Each row comes from the steps of one walk. Every step used is in the known rows, and no mark comes twice. Write the walk behind each row, first mark first.
(in the rows, 128 means zero)
Known rows
dape sida: [157 154 146 145  82 132 132  95  72 120  91 115 161 146 189 134 103 152
 122 156  97 153]
fonane damel lalol dape ganini: [159 121  74 158 109 141 105 118  94 100 126 121 182 158 178 125  87 137
  81 135 104 135]
redul voka fonane damel: [144 127 127 140 103 147 110 161 100 109 138 117 186 109 157 137  65 147
 104 160 123 146]
munid sida dape lalol: [146 132 121 156  78 159 144 171  99  90  93  89 157 170 194 140 109 149
 125 175 124 130]
sida dape lalol damel redul voka: [162 111  91 130  56 180 132 158 139 112 163 111 164 140 199 156  69 147
  70 186 115 119]
munid sida dape ganini: [146 115 124 169  89 160 149 158  89  97  95 101 162 162 209 129 105 148
  99 166 119 125]
lalol damel redul voka fonane: [149  88 135 150  91 160 138 135 141 124 179 132 187  95 183 153  66 177
  70 185  96 141]
redul damel fonane voka: [145 141  97 134  55 138 155 113 102  94 154 165 172 124 217 135  77 129
 124 185  78 115]
dape sida voka: [154 155 134 137  71 151 136 128  96 121 101 125 146 156 201 136 112 130
 107 155  91 120]
sida voka fonane damel redul: [138 103 127 139  99 159 125 153 126 111 155 154 162 123 175 144 106 115
  62 153  86 119]
damel lalol dape sida: [166 131 115 157  89 111 126 103 102 101 124 134 158 154 186 133  99 156
 104 158 101 128]
sida dape: [146 141 128 144  72 137 151 163 104  94 131 134 131 147 191 124  78 139
 122 161  99 113]
lalol damel redul voka: [166 102 118 150  70 166 140 131 127 117 175 152 187 104 205 153  67 174
  81 184  74 140]
redul damel lalol: [149 153 120 154  43 101 133 134  99  96 151 195 182 126 208 131 100 157
 138 181  74 134]
ganini dape lalol: [166 149 122 144  54 126 127 107  93 106 121  65 147 154 179 113  91 166
 129 135 125 170]
lalol dape sida: [156 133 135 145  94 129 133  91  89 106 110 101 162 143 178 136  82 163
 108 149  99 139]
voka fonane damel lalol dape: [138 109 103 154 124 130 116 141 124  88 151 137 174 133 146 130  83 146
  92 143 111 132]
fonane voka: [152 145 118 143  84 163 152 132  86  98 112 125 150 139 204 133  65 138
 135 161  93 129]
lalol dape sida voka fonane: [136 119 139 139 105 144 136 132 128 113 123  90 148 145 168 139  91 144
  83 150 114 108]
ganini dape: [163 134 135 152  59 121 144 113  99  96 143 114 145 131 183 109  82 170
 124 134 105 161]
munid sida: [149 122 148 176  92 144 151 144  87  95 106 129 180 133 200 135 108 176
 137 172  84 150]

Which walk is each row?
[129 133 134 143 116 149 121 132  96 106 119 118 176 125 148 132  85 142
 108 142 107 157]
voka fonane damel
[143 154 107 139  85 181 135 109 108 122 109  78 179 157 180 143  83 171
 123 155  94 165]
dape lalol damel
[141 103 140 146 108 140 120 117 103 109 144 143 177 113 164 142  97 137
  77 154  92 151]
voka fonane damel redul
[162  97 157 159  80 113 128 150 114 120 170 130 167  97 192 138  76 165
  89 191 103 129]
damel redul voka fonane
[153 141 100 136  64 175 138  91 120 110 129  66 168 153 169 126  80 178
 108 129 119 182]
ganini dape lalol damel
[146 123  99 152  94 159 157 104 129 115 157 128 168 137 188 130  90 163
 104 166  66 140]
lalol damel fonane
[131 126 119 136  68 118 127 134 140 102 153 162 173 137 184 145 106 138
  82 170 109  98]
redul damel lalol dape sida voka fonane
[156 111  99 140 113 132  96 135 117 102 140 128 186 129 149 146  80 141
  70 158 143 131]
redul voka fonane damel lalol dape sida
[139 139 107 133 102 156 110 142 118 115 112 152 161 158 163 140 130 103
  73 147 120 122]
dape sida voka fonane damel lalol
[149 127 100 130  81 149 112 124 131 103 133 142 149 155 153 124 128 111
  59 121 145 138]
ganini dape sida voka fonane damel lalol
[129 119 115 125 120 171 118 128 123 106 116 104 168 145 147 146  91 120
  65 131 119 119]
lalol dape sida voka fonane damel
[151 108 125 152  84 166 151 102 121 114 156 152 177 120 198 148  87 168
  86 166  59 150]
lalol damel redul
[149 138  86 145  88 164 139  99 125 125 135  79 172 161 185 134  97 159
 108 165  87 149]
dape lalol damel fonane
[152 139 113 144  57 103 124  95 101  94 139 172 187 135 193 143  97 157
 108 171  93 129]
redul damel lalol dape sida
[158 117 123 146  88 145 121 113  88 103 140 163 178 122 185 140  98 134
  89 154  70 150]
fonane damel redul
[156 130  77 133  95 159 113 135 121  95 127 158 162 165 176 141 109 111
  72 140 101 107]
fonane damel lalol dape sida voka
[139 131 114 152 111 131 114 143 108 102 132 151 171 136 155 128 103 135
 104 151 109 146]
voka fonane damel lalol
[167 142 140 140  61 126 135  77  85 107 112 104 148 142 178 118 100 160
 106 131 121 169]
ganini dape sida
[157 101  84 157 116 134  92 152 114 108 148 100 191 133 164 130  66 145
  66 153 141 126]
redul voka fonane damel lalol dape ganini
[153 104  95 151 111 129 106 170 129  90 171 137 182 116 153 134  62 151
  87 160 128 122]
redul voka fonane damel lalol dape
[165 112 105 140  57 166 136  79 128 113 155  92 169 142 183 137  92 173
  76 142 105 177]
ganini dape lalol damel redul
[141 118 106 141 125 134 106 105 110 100 120 127 177 145 141 141  99 136
  75 140 128 140]
voka fonane damel lalol dape sida
[132  84  95 166 126 166 131 190 148  75 146 151 183 143 166 143 115 138
  76 156 109 108]
munid sida voka fonane damel lalol dape
[164 142 128 133  51 145 140 112 109 109 123 115 133 152 190 120 109 138
  92 131 116 137]
ganini dape sida voka
[142 133  73 132  79 174 149 132 143 110 145  88 146 174 181 133  91 136
  92 168 107 120]
sida dape lalol damel fonane
